(in the rows, 128 means zero)
Known rows, with every way that one mark hangs from another
[A [C Z]]: [ 80 150 107 139 119 141  87 115 131 115 121 125  49 108 166 106 158 128
 162  90 122 162 129  70 113 162 176  90 115 135 109 131 145 177 130 100
 157 182 148 190 163 155 161 119 129 130]
[C [T [S A]] Z]: [116 106 138 142 139 126 111 123 102 134 128 109 105  90 111 132 103 108
  70 105  90 123 148 140 127 121 162  83 134 151 114 100  83  96  90 121
 139 185  94 188 162 115  78 127 130 132]
[A C J S]: [104 169  89 129  80  68  88  76 140 137  97 114 117  95 182 109 159 138
 178 118 182 153 152  74 117 132 127  91  65  59  92 128 128 205 135 106
 170  82 127 191  79 123 150 173 111 157]
[Z C [J A] S]: [131 172 107 132 134 118 127 131  38 212  66 196 153 147 179  66 104 210
 158 123 159 137  88  98 165  84 143 178  81  89 158 148 104 119 176  84
 154  78 111  78 174 176 127 172 151  96]
[J [A [C [T E]] S] Z]: [115 132 135  82  84  92  50 123 107 103 142 115 136 124 158 121  76  61
 107 111 166 132 209 102 151 135 151  94  90 116 134 128 133 132 208 123
 121 129 140 152  75  71 161 178 127 149]
[J [A C]]: [121 127  84 111  84 130  77 152  98 148 120 134 122 108 135 111 139 126
 197 110 161 197 142  98 141 141 191 147 106 100 135 123 127 134 185  80
 159 160 145 148 105 121 148 148 131 130]
[J [A [C Z] S]]: [124 130 104 104  88 111  60 130  94 116 115 152 107 117 162 103 123 119
 156 103 162 196 166  66 115 134 172 100  76 105 127 109 120 159 190  89
 154 138 150 166 124 101 140 172 144 152]
[E A [P B] [T C J S]]: [178  88 131 146 127 129 199 149 169  99 137 137 195  97  54 153 137  90
 153 111  99 100 106 158 104  55 100 197 156 129 137 114 168  87 183 129
  36  94 148 109 166  54  95  94 141 113]
[E [Z [C T] [J A] S]]: [111 149 131 129 145 132 115 132  76 192  75 189 150 156 131 100  93 158
  94 131 145  93 125 124 145 114 139 133 109 125 161 142 125 112 137 129
 116  90 123 114 188 176 132 121 163  93]
[C [T E [J A]] [Z S]]: [129 128 133 130 158 126 140 156  70  95 141 102 114 146 143 142 117 128
  24 147 111 113 175 102 140 132 146 107 173 184 116 124 106 138 102 121
 115 190  77 106 123 128  72 161 138  95]
[B [T J]]: [132 135  94 150 150 145 170 127 141 132 150 102 115 139 101 137 125 145
 176 132 157 155  83 187 136 135 118 142 153 136 124 101 114 120  73  88
 162 154 130 128  87 151 164 112 127 157]
[J [Z [C [T [E [A S]]]]]]: [119 128 149 112 145 107  82 112 127 101 138 158 105 135 155 105  85 109
 102 145 122  91 144 130 158 116 150  95 119 139 142 142 133 121 159 157
 121 122 124 154 135 121 176 126 120 145]
[S [Z [C T] J]]: [ 98 157 141 142 138 136 115 102 125 191  81 136  83 148 170 105  98 198
 114 142 102  99 129 150 168 160 139 119  92 132 128 161 105 129  98 120
 114 121 108 144 177 218 120 119 112 106]
[Z J [S A]]: [121 145 122 137 116 151 127 120  75 197  70 166 161 118 156  94 108 205
 155 120 165 153  91 121 142 100 123 171  93  78 143 132  95 119 105  87
 175 109 102  81 117 155  98 154 136 113]
[C [T [E P]] [Z J [S A]]]: [ 91 117 178 130 141 160 115 130  85 117 113 124 128 134 172 144 130 135
  27 143  70 117 144 110 135 117 107  76 158 162 106 162 121 122  86 140
 106 178  71 104 121 124  53 146 125  72]
[C Z]: [ 98 149 123 150 151 149  84 127 133 113 110 147  62 121 137 121 131 170
 124 127 114 170 132 103 130 168 152  91 132 145 111 107 127 168  89 107
 178 178 128 164 156 172 129 102 135 146]
[B [T [C Z] E J]]: [136 106 127 124 155 134 196 138 145  79 174  64  74 185 119 162 155  95
 121 156 105 128  88 170 113 141 113 103 176 189 124 124 143 126 112 134
 116 177 143 107 116 125 158 135 122 137]
[E [A C J] [T S]]: [141  74 103 134  91 154 153 119 140 134 121 129 184  92 107 102 114 118
 161 130 164 138 119 121 131  82 161 150 131  67 108 119 138  82 145 115
 109 151 153 176 103  79 172 143  93 120]
[B [T E]]: [100 111 121 125 154 153 136 107 156 113 171 116 105 157 139 149 139  99
 155 158 122 168  73 168 136 134 130  95 184 141 125 128 116 110  95 133
 169 176 136 138  66 170 166 111 105 147]
[P [B T] E]: [ 64 149 102 177 150 107  56 115 210 124 172 108  63 119 155 149 153 100
 160 133  86 129  90 138 146 160 105 110 127 157 122 128 140 136  74 143
 174 123 125 160  68 177  54  76 104 168]
[P B [E [T J] Z]]: [ 93 168 111 179 151 130  62 133 225 106 143 116  95 108 130 175 125 118
 115 152  85  74 150 122 129 169  98 155 137 156 137 124 177 124  65 155
 117 114 127 133 108 182  40  52 117 139]
[A [C [T [E P]]] [J Z] S]: [ 89 163 145 104  87  71  76  83 152  91 131  77 133 106 186 140 132  72
  88 124 143  97 207  90 132 140  89  53  96 103  75 154 152 189 146 151
 113  91 106 180  46  75 144 170  98 130]
[J [Z [C [T [E P]]] [S A]]]: [106 132 161 106 142 144  94 122 108 111 126 155 136 126 164 108  85 111
  84 104 103  99 128  99 148  98 144 129 123 136 140 147 138 108 170 150
 120 103 103 120 138 104 158 133 141 109]
[T C E J [S Z]]: [182 138 152 100 134  90 220 131 127 120 156  78 133 165 110 155 164 113
 108 132 120  95 137 144  96 154  91 148 144 153 138 131 111 147 147 160
 103  96 142  58 156 130 119 160 131 127]
[B [T [S Z]]]: [118 106 137 126 151 148 157  83 151 160 149 129 131 143 101 124  99 120
 146  97 152 157  82 173 121 142 110 108 133 124 123  97  89 110  98 116
 165 115 162 159 119 157 171 111 130 166]
[S [Z [J A]]]: [125 143 139 119 103 160  85 140 116 185  81 146 128 157 135 113  97 219
 134 151 152 172 156 140 165 187 119 145  80 110 128 139 112 145 108  99
 151 128 134  95 114 180 112 134 117 125]
[P B]: [103 193  97 168 141  91  65 112 171 148 110 148  76 102 126 128 144 152
 188 116 104 135 115 128 146 133 130 133 118 133 118 120 122 176 104  94
 174 127 104 154 136 199  76  71 128 151]
[A J]: [110 166  90 145 114 113  92 124 147 156  93 113 121 105 127 128 148 196
 159 165 152 165 140 128 155 158 123 127 113  89  93 119 126 176  79 103
 198 131 100 150  72 159 124 126 103 141]

Rows
[185 203 166 130 163 106 148 154 128 109 167 160 157 155 112 159 190 106
 128 118  80  77 132 112  95 123  41 142 166 161 120 157 150 165 111 166
 115  80 112  52 174 133  94  83 157 102]	[T [E [P B] [Z C]] J S]
[163  67 119 110 136 119 206 133 141  80 179  95 128 180 110 146 156  82
 155 171 146 141  72 184 107 107 118 116 166 151 144 122 130 105 139 149
 103 139 155 102  83  92 172 151 117 155]	[B [T C [E [A S]] J]]
[153 114 119 139 154 112 223 121 128 127 157  79 109 151  77 139 131  98
 138  98 135 121  79 184 101 118 102 124 142 161 131  86 116 117 123 108
 125 129 159 131 162 105 162 136 151 157]	[B [T [C Z] J S]]
[143  97 105 138 133 156 188 128 140 101 102  92 117 110 118 142  88 136
 109 124 120 114 117 136 109  92 164 181 136 133 143  92 141  82 147  97
  84 146 136 129 166 116 132 145 139 114]	[E [T [C [Z [S A]]] J]]
[ 63 124 117 158 149 106  70 122 231 112 166 106  58 148 122 164 158  66
 135 134  83  97  97 144 115 172  99  97 127 181 145 124 179 135 105 183
 128  98 162 154 113 162  77  58 128 163]	[P [B [T C]] [E Z]]
[155 101 149 102  89 119 162 121 117 189 101 112 147 133 104 121 117 144
 145 103 130 125 113 161 109 128 117 155  69 104 152 119  97 102 160 129
 119  84 154 100 173 111 112 156 132 136]	[T C [S A [Z J]]]
[178  66 156 116 122 165 207 152 151  86 138 132 218 103  48 145  95  92
 119 112 138 110 127 166 110  76  99 187 155 116 147 106 176  69 195 145
  39  95 171 103 147  17 173 117 141 122]	[E A P [T C [J Z] S]]
[121 153 103 166 161  91 156 118 162 120 131 106  69 152 109 132 137 119
 147  94 105  98  82 146 117 112 104 132 127 182 119 104 140 167 121  93
 125 115 128 132 160 152 100  99 154 148]	[P [B [T [C [Z S]] J]]]
[ 83 146 100 138 120  93 135  87 121 158 135  95 109  70 138 121 143  73
 160  71 134 115 125 123 122 121 177 102 134 114 123 128 103 124 145 107
 133 148 126 210 147 145 140 130 123 129]	[A [C [T S]]]
[ 85 169 118 148 111 142  95 120 114 144 101 122  63 123 176 103 153 155
 161 100 125 144 127  90 129 163 144  93  98 127 103 149 142 176 116  90
 149 180 140 161 162 163 146 126 125 115]	[A [C [Z J]]]
[125 155 149 107 146 143 107 139  91 148 114 190 141 184 166 114 140 147
 112 170 127 126 120 100 133 129 118 126 143 128 153 167 138 132 139 155
 145 116 128  63 143 182 138 129 139  91]	[T [E [Z C [J A] S]]]
[121 124 101 129 110 140 110 124 103 159  87 148 157 105 142 100 124 187
 143 121 168 172 107  93 130 106 151 159 104  74 124 108 105 143 110 102
 192 106  99 121  88 129 119 156 133 132]	[Z [S [A J]]]
[150 165 116 127 118 140 127 151 104 122 120 120 136 116 128 102 103 159
 148  83 177 119 144 105 132 138 129 181  98 114 131 114 138 156 124  89
 151 121 121  90 116 100 166 143 147 135]	[T [J [Z [S [A C]]]]]
[152  82 141  94  97 118 156 118 135 158 117 114 132 124  95 125 120 118
 145  90 128 143 115 145  97 131 150 150  83 110 154 105  98 103 175 137
 125  87 161 128 174 101 133 149 141 151]	[T C [S A Z]]
[112  74 147 118 129 185 142 157 116  96 126 187 187 122  84 115 167  94
 105  90 155 132 126  87  85 121 141 120 162 131 135 137 183 148 139 167
  70 110 161 139 153  71 166  86 170  93]	[E [A [C [T J]]] P [Z S]]
[174 138 141 135 133 142 126 190 138  69 165 148 143 146 112 154 203 145
 153 175  93 144 131 122 129 130  87 155 184 157 111 163 159 166  97 145
 116 159  97  52  82 106  80  92 118 110]	[T [E A [P B]] J]
[163 109 127 136 146 104 182 145  98 121 172 103 162 114  94 147 144 101
 100 157 122  96 140 169 135 109 133 125 192 146 129 133  84  95  90 146
 115 173  88 116 106 117  91 135 108 118]	[C [T [E A] J S]]
[139  56 146 128 130 193 158 124 150 107 132 185 220  77  76 133 111 108
 142 125 129 173 101 143 114  73 132 162 174  86 136 110 139  63 152 138
  97 124 157 148 125  74 148  97 127 124]	[E A P [T S]]
[117 146 147 111 117  88  92  82 151 120 100 130 128 142 188 137 134 162
  81 168 119 126 174  98 131 146  92  74  86 100  92 149 119 185 113 164
 128  57  95 160  91 141 112 160 106 133]	[A J [S [Z [C [T [E P]]]]]]
[158 130 120 129 128 106 152 140  95 169 130  91 161 111  82 140  94 135
  89 114 147 115 179 165 148 142 137 148 128 135 127 102  73 108 108 104
 116 134  99 132 127 127  83 149 132 129]	[C [T [J A] [S Z]]]
[169 111 160  99 115 159 131 169 128  49 163 167 168 156 123 146 201 101
 135 157 142 146 152  90  81 146  88 112 167 132 126 161 178 170 120 180
  91 125 150  77  97  73 156 112 141 116]	[T [E [A C S] P Z] J]
[ 90  67 116 132  99 158  62 119 193  85 138 139 146 110 154 129 131 104
 109 174 153 129 153  82 111 157 136 104 111  92 132 129 184 111 109 193
 111 110 174 180  62  98 132 121  98 146]	[P [E [A C J S] T Z]]
[116 164 111 150 147 109 129 131 131 129 127  82 114  95 104 147  90 136
  99 129 138  86 168 175 165 149 136 132 145 151 123 111 113 128  86 105
 127 157  91 148 110 143 123 111 124 136]	[C [T [J Z]]]
[132 128 123 126 143 100 129 114  99 146 146 129 111 110 160 122 135 101
 134 135  77  99 103 139 141  80 176 117 146 128 140 149  86  72 137 145
 131 145  88 156 165 153 114 139 116 113]	[Z [C [T E [S A]]]]
[154  40 129 118 101 149 181 120 167 135 105 118 180 128  77 120  89 137
 112 159 147 124 124 159 124 102 146 156 120  92 126 104 139  77 162 146
  79 110 168 152 130  85 157 143  98 130]	[E [A J] [T C [S Z]]]
[131 144 153 137 142 112 157 124  78 173 126 149 148 134 156 115 149 138
 126 158  80  88  97 155 159  83 108 116 145 127 133 188 110  85 131 149
  99 126  90 110 167 149 102 135 111  82]	[Z [C [T [E A P] S]] J]
[ 87 115 148 130 146 205 105 107 197 102 103 173 169  99  92 177 107 108
 113 129 114 151 137 134 105 135 115 130 173 112 138 113 180 100 120 149
  96 113 167 158 141 146 160  46 147 113]	[E P T Z]
[147 148 147 122 114 131 124 121 100 202 100 154 165 134 110 109  97 179
 134 113 160 153 145 143 141 155  98 146  88  95 133 121  80 133 123 104
 163  99 139 101 143 156 108 144 131 138]	[T [S [Z [J A]]]]
[139 102 132 109 104 177  72 140 130 147 103 157  85 143 157  98 111 194
 158 129 103 166 118 113 135 149 185 150  71 112 140 137 109 107 124 124
 146 138 128 136 157 153 144 124 123 133]	[S A [Z C]]
[161 119 132 110 138 122 183 165 101  73 144  87  94 166 144 146 168 129
  95 151 102 118 122 103  96 127 131 138 154 173 136 131 141 151 142 142
 111 153 118  58 149 108 111 166 142 108]	[T [C [Z [S A]]] E J]
[205 139 148  84 111  75 181 176  89 110 170  78 172 164  87 149 124  80
 113 133 147 100 169 152 127 129  89 171 135 149 153 122 134 118 204 138
 108 104 141  28 119  55 140 181 142 133]	[T C E [J A Z] S]
[194 121 142 122 127 132 176 171  81  91 183 128 145 149 119 113 182 115
 136 134 133 124 130  99 101 127 115 130 167 140 117 144 123 146 111 140
 131 178 131  77 130  86 136 149 120 121]	[T [E [A [C Z]]] J S]
[ 95 166 128 136 152 112  83 111 136 132 117 134  84 114 141 109  74 130
 120 118 115  89 138 141 172 135 157 116 111 140 137 130 133 119 144 123
 135 128 118 172 158 159 177 103 127 140]	[J [Z [C T]]]
